Each row was made from one walk, in order. Every step used is in the known rows, and no mark comes twice. Write each row's walk.
Known rows
renuz -> mana -> lofi: [ 11  17  14  -1  -2   6   3  -1   0 -20  17  14   2   9 -17  -2   7  -7
   3  18   6   2 -12   1  13  -1 -24   2  -2 -17  -5   1   8  -9]
lofi -> mana -> mopafe: [ -7   9  26   6 -14   0  -1  -9   9 -25  -5  -4  20  10 -17  -2  -8 -10
   2  13 -11  -2   2   9   7   3   1   7  12  -9  10  -6  -9 -16]
tesu -> depi -> mana: [ -1   6   9 -15  13   7  -6   7  -8 -11 -12 -16  -6  -9 -37  -3 -26   2
  -2  20   0   0 -13  -1  -5  14 -17  14  -8 -16  -6 -25  -5  -3]
suman -> mana -> mava -> figub -> lizo: [  0  22  -4  -3   4  17  12 -11  25  15   1 -11  17  20  -9  -6 -14  -5
  10 -19  12  16  -9  20 -26  -4  15   9  27 -12 -27  23 -11  -6]
renuz -> mana -> depi: [  4  17  26  -6  -3  10   1   0   5 -22   5   0   5  -1 -53 -19  -1 -13
  -5  14   3  -1 -15  -5  -5  -6 -23   1 -16  -5  -5   5   2  -3]
mava -> mana: [ -8   8   6  -6   2  15  -6   3   7 -10   1 -15  -4   7  -9  -9  -6   7
   3   1   8 -11 -12   2  10   9 -10   6  16 -11   8  14  12   0]
noka -> veku -> mana -> suman: [  0  14  13  10  -3  -2  -3  27   4   0   5  28 -14  -9 -32  -4   4  -2
   4   0  15   6  17 -15   0  -1 -28   5  12   1  -4 -18  -8  15]
mubem -> renuz -> mana: [ -2  10   1  -2   5  -3   8  -8  17 -19   8  -6 -16  20 -26  -3   6  -6
  -3   8   0  16 -29   5  -5  12 -17  -4 -28 -13 -20  15   4 -16]
ziva -> budif -> mava: [ 13  -5   0   2  -9   0   3  -3 -13 -20   2   6  17  30  -9   4 -16  -1
 -11   4  21  10  32   7   7  11   9  11  26  -8 -12 -14 -11   3]
noka -> veku: [-14   9   0   9   8  -7   0  15   2  10  -6   2 -14   5 -22  -2  -3   9
  -9   0   9   2   5  -5  -3 -10  -8   0  11  -2   2 -12 -17   6]
budif -> mava -> figub -> lizo -> mana -> depi -> tesu: [ -4   4   6  -3   2   2  12  -1  28 -14  -5  -7  16  20 -64 -19 -31  -1
  -4   9   2  -7 -26  14 -10   8  22  -3  19 -14 -32  37  15  14]
figub -> lizo -> mana -> veku -> noka: [ -7  12  -7   8  11  -7  11  10  16   7  -9  13   5  -9 -74   4 -30  -6
  16 -20  18 -10   5   0  -6   1  15   9  39  23 -17  32  -2   6]
mana -> veku -> noka -> ziva -> budif: [  0  13   8   7   1   1   7  27 -10 -15   7  20  -7  -9 -31 -11 -12  -9
  -2  -7  42  10  36 -28  12   9  23  26  29   1  -2 -13 -42  21]
noka -> veku -> mana -> lizo: [ -5  23   9  20   5  -4  -3  14  29  -4   4  -3 -18 -12 -59   2  -6   1
   8  -5  15   7  23  -2  -7  -7 -11  13  13   4  -1  -1 -10  11]
renuz -> mana: [  6  12   9   0   2   2   3 -10   1 -16   3  -4   0   7 -15 -12   2  -6
  -6  18  -3   1 -20   4   0  -2 -17   0  -8  -6  -7   3  14 -13]
depi -> mana -> renuz: [ -4   7   3  -3  -7   1  -2  10  19 -11   5  -5  -8 -14 -16   5   1  -3
  -1   4  13   5 -18   4   6   7  11   6 -16 -11  -3  17  -6   1]
budif -> mava -> figub -> lizo: [  2   1  -9  -1  -3   8  13 -11  21  21   9 -11  10  32 -25   4 -20   7
   2 -18   7  -1   1  22 -22   5  13   2  23  -1 -24  24   2   8]
ziva -> noka: [ -2   6   3  -3   7   1   5   2   0  -6   6   5   7  -7   6   5 -12   2
  -8  11  18   2  19 -18  -8  15  13  12  13  -3  -7  22   2   7]
ziva -> budif -> mava -> mana: [  6   4   5  -5  -7  14  -2  -1  -7 -30   3  -8  12  35 -14  -4 -21   6
  -7   5  30  -2  20  10  18  19  -2  17  42 -20  -4   0   0   4]
mava -> figub -> lizo -> mana: [ -8   6 -17  -5   3  13  12  -5  20  18  -3  -4  14  20 -13  -2 -18   4
  10 -15 -12  -2 -31  20  -8   0  23  -4  25  -1 -25  32  21  -4]
lofi -> mana -> veku -> noka -> ziva -> budif -> mava -> figub -> lizo: [  3  19   6   8   5  12  18  19  18  -3  10   5  17  33 -75 -12 -40   0
   2  -3  37  13  30   4 -11  12  34  18  71 -12 -18  11 -36  17]
figub -> mava: [ 11 -10   5  10 -14   1   8  -8   0 -12  -4   4   6  23   0  -5  -9   1
   0  -3   8   6   0   3 -15  -7  -4  -3  -5   0 -13   8  -3  -7]
lizo -> mana: [ -3   4  -3   0  -1  -5   4   0  -2  -9 -16   3   9  16  -2  -4  -7  -2
   5   4 -10   0 -14   6  11   1   5  -8  12   1  -8   5  19  -8]
ziva -> noka -> veku -> mana: [ -4  22  12  13  12  -1   8  13   6 -22   1   0  -8  -6 -32  -4 -17  13
 -15  19  25  10  34 -19 -16  11  -8  13  39  -5 -10   9  -3  11]
budif -> mava -> figub -> lizo -> mana: [  1   3 -12  -2  -3   4  16 -10  20  11  -7  -8  20  48 -28  -1 -27   5
   7 -12  -3   0 -13  27 -11   6  17  -7  35   0 -33  29  19  -1]
lofi -> mana: [  1   7   8   2   8   4  -3   2   6 -10  -5  -5  14   9 -19  -5  -9   2
   2  18 -10   4  -8   9  -2  -2  -1  -9  18 -12   8  -2   4 -12]
mubem -> renuz -> mana -> lofi: [  2  15   6  -1   1  -1  10   3  16 -25  22  13 -13  22 -26   6  10  -6
   6   8  10  16 -20   1   6  12 -25  -2 -22 -25 -17  11  -1 -14]
mava -> mana -> renuz: [-10  12   3  -7 -11  12  -8   7  28 -16   8  -9 -11   4 -13  -1  -3   1
   5 -14  17 -10 -19  -8  14  12   6   8   3  -7   9  32   4   1]
veku -> noka -> ziva: [  3   6  15   7  -4   1  11  18   5 -14   6  -3 -14   3  -5  -6  -5  -6
   3  11  13   2  14 -25   1  16   4   4  11   6  -6   9 -11  11]
suman -> mana -> veku -> noka -> ziva -> budif -> mava: [ 10  25  19  14   9   1   9  16  -9 -30  -1   3   8  24 -53 -18 -21 -11
  -6   9  48  27  45 -11   7  18  18  29  44 -11  -9 -17 -44  16]
ziva -> budif -> mava -> figub -> lizo -> mana: [  6   2 -17  -3  -7  12  14  -9   8  -2   0   5  29  50 -22   3 -33   4
  -1 -10  11   7   0  28  -1  11  31   5  52  -9 -37  17  11  -1]
noka -> ziva -> budif -> mava: [  5   0  11  10 -13   2   3  10 -14 -25   9  -1   9  46   8  -4  -9  -3
 -11  12  23  17  36  -3   9  15  12   9  23 -14 -12 -21 -22   2]
noka -> veku -> mana: [ -2  17   9  17   4  -2   3  13   8 -16  -5  -3 -15   1 -38  -8  -5  10
  -6   8   8   8  14  -1  -7  -3 -21   2  25  -1  -2 -11  -5   5]

Write each row's walk
[ -6  17  27  15   9  -3  -2  22  15 -42  -4  -1 -20 -29 -74 -26 -10   4
 -17  28  12   3   2 -14  -7  -3 -17   6  10 -15  -1  -4  -9  20] : noka -> veku -> mana -> depi -> tesu
[ -3  19  17   8   4  -1   4  29   3  -6  12  32  -7 -15 -26   0  -8   0
  -2  11  33   8  36 -32  -8  13 -15  17  26  -3 -11   5  -7  22] : ziva -> noka -> veku -> mana -> suman
[  0  28  18  13   8   3  10  24   8 -27  16  19  -6  -6 -33   6 -13  12
  -5  18  35  11  42 -21  -4  12 -14  17  43 -17  -7   7 -10  16] : ziva -> noka -> veku -> mana -> lofi
[ -9  11   0  -9  -2  20  10   5  25  11  -1   1  18  12 -51  -9 -20  -2
  10 -19  -6  -5 -28  10 -14  -4  17  -2  18   0 -25  33   9   5] : mava -> figub -> lizo -> mana -> depi
[-10  14  -9   6  -4   6  12  11   6   7  -1   5  21  53 -40 -13 -26   1
  -1 -21  24  14  13  14   0   4  39  16  49  -8 -28   0 -21   9] : noka -> ziva -> budif -> mava -> figub -> lizo -> mana -> veku
[  6   4   2  -2 -14  11  13   6  -7  -9   7  -1   7  49  17 -15  -7   2
 -11   1  21  20  19   1   7  13  24  11  26 -22 -18 -17 -21  16] : noka -> ziva -> budif -> mava -> figub
[-16  14 -19  -4   9   4  11   1  19  32 -10   7  12   8 -47 -10 -17   4
  12 -33   3  -3 -22  17  -9 -12  27   5  27   4 -15  21   0   6] : mava -> figub -> lizo -> mana -> veku
[  3  12  15 -14  10  10  -5  18  -7 -16   2   3  -3  -7 -38   8 -22   1
   6  19  10   1  -5  -4   7  16 -23  17  -2 -27  -4 -28 -11   0] : tesu -> depi -> mana -> lofi
[ 14   5  13   1 -11   4  -2  12  -1 -10  12  28   1 -13  -8  -1   7 -10
  12  -1   6   4  13  -9   4  10 -20   6   2   3  -6  -4   9   9] : veku -> mana -> suman
[  9  10  12   9  -5  -8  12  22 -11 -21   3  14  -1  19 -45 -11 -20  -7
  -5  -3  49  12  56 -19  10  15  16  24  39   2  -9 -16 -42  25] : mana -> veku -> noka -> ziva -> budif -> mava
[  2   2   9   3 -24  12  -1  -1  29 -27   3  -6  -4  25 -13  -6 -11   2
   5 -17  25  -5 -19  -6   0   5   2   6  -2  -6  -4  40   2  -6] : figub -> mava -> mana -> renuz
[  4  -1  11   3 -13  16   3  -5   7 -22  -3 -12   1  29  -6 -15 -15   8
   2  -1  15  -6 -12   5  -4   1 -14   4  10 -11  -5  22   9  -8] : figub -> mava -> mana
[ 10  12  25   3 -10  13   2   9  10 -32   3   0   3 -13 -55 -13  -6  -7
   3   3   4   4  14  -4  -9   3 -18   4   6   2  -4   2   2  10] : veku -> mana -> depi
[ -3  13   7   5  11   1  -9   1  28   1   4  -3  11  -2 -39   6 -11  -7
  16   9  -3   3   2   7   0  -5   9   0   6  -6   8   9  -1  -7] : lofi -> mana -> lizo
[-16   3   8  10 -18  -1   1 -14  17 -14  -2  -3  21  20 -21  14 -19 -13
  10 -11 -11 -11  -4  16   2   6  13  10  16  11 -17  21   7 -20] : figub -> lizo -> mana -> mopafe
[ -5   5  11 -11  -5  14 -12  18   1   5  11  16  -2  -4   0  -4   3  -6
  13  -6  16 -12  -9 -13  17  12 -16  10   3  -9   6   8   8  10] : mava -> mana -> suman
[  2   9  -5 -13 -16  -4  20  -3   8   3 -24   9   8  28  19 -18  -8  -4
  10 -18   3  10 -11   9   3  -4  10  -5  26  -4 -24   6   8   2] : lizo -> mana -> mava -> figub
[  0  22  22   0  10  18  -4   5   4 -16  -1  -7  14  -4 -46 -16  -5 -11
   0   9   5  12  -6  -2  -7   0  -4   6  -4 -13   0   0 -12   1] : suman -> mana -> depi
[  2   7   8  -4  -8  -4   6   4  -1 -10 -11  -5  -1  -1   3  -4  -5  -6
   3  10  18  11   9  12  -4  -1  -9   7   8 -12 -14  -7 -11  -3] : depi -> mana -> mava
[  3   9  10  -1   4   7   1  16  -2 -11  11   8   0 -10 -10   7   2   3
   7  20  13   5  -1  11  13   5 -11   9   4 -28  -3  -5  -4   2] : depi -> mana -> lofi
[ -8  18 -10   3   2  12  19  21  12   3   2  15   6  12 -44 -12 -28  -4
   6 -23  31   8   4  -6   3   9  45  21  54   0 -26  18 -22  18] : mava -> figub -> lizo -> mana -> veku -> noka -> ziva -> budif
[-11   9 -19  -5 -10   9   9   0  43  13   3   3   8  18 -21   7 -14  -1
  11 -31  -2  -1 -41   8  -5   3  37  -2  12   4 -24  52  14  -2] : mava -> figub -> lizo -> mana -> renuz
[ 12   6  24  -3 -17  14   2  31  -7 -31  20  19  -1  31 -13  -5 -16 -12
   6   9  50  -2  36 -29  27  38  -4  24  40 -12 -11   3 -15  24] : veku -> noka -> ziva -> budif -> mava -> mana -> suman
[ -8  17  10   8   3 -12  13  24   2 -10 -16  10  -8   5 -39 -19 -11  -9
   9  -3  18   3   9 -23  13   7  13   5  25  12  -5   3 -12  13] : lizo -> mana -> veku -> noka -> ziva
[ -5  15  14   8  -9  15  -9  12  14 -25  19 -15   2  41 -20  -2 -16  -5
   5   2  37   5  32  -3  20  20  11  26  27 -17  -3   3 -15   8] : noka -> ziva -> budif -> mava -> mana -> lizo
[  0  22   5   8  18   7 -10  -5  22   3   5 -10   8  -8 -29   3  -4 -11
  15   2   6  14  -2   6   0  -1  13  15  -8  -6   0  10  -6  -3] : suman -> mana -> lizo
[-15  17   4  -5   8   7  -7  10   5   4  -6  -5  -6  -9 -39 -17  -5   7
   5 -17  21 -11  -1   0   9  -1  -6  16  20  -6  17   3  -9  11] : mava -> mana -> veku
[ -9  15   5  -2   5  13 -12   3  27   2  10 -15  -8  -5 -28   2  -7  -1
  18 -10  15 -12  -4   0  11   6  -1  17   4  -5   9  24   7   5] : mava -> mana -> lizo
[  9  11 -14  -1   1   1  24   4   9   2  -7  20  20  24 -74  -4 -44  -1
   6 -26  38   2  20  12   0  11  35  20  69   5 -34  24 -12  22] : ziva -> budif -> mava -> figub -> lizo -> mana -> veku -> noka
[ -2  19   5   3   3   7  -6  -1  23 -15   4  -5   4   0 -16   0   1 -10
   1  -3   8  14 -18  -3   3   6  17   6  -9  -8   1  19  -8  -7] : suman -> mana -> renuz
[ 11   5  -1   6 -10  17  23   9  14  -8  21  -1   6  39 -25   1 -31  -1
  -3  -6  33   9  29  -2 -11  25  30  18  50  -5 -35  22 -21  19] : veku -> noka -> ziva -> budif -> mava -> figub -> lizo
[  7  16  22  -4   7  -1   5  28 -18 -32 -10  -2  -7  10 -81 -12 -46  -6
  -9  16  49  14  43 -20   6  30   0  37  32 -13 -15 -41 -48  22] : tesu -> depi -> mana -> veku -> noka -> ziva -> budif -> mava
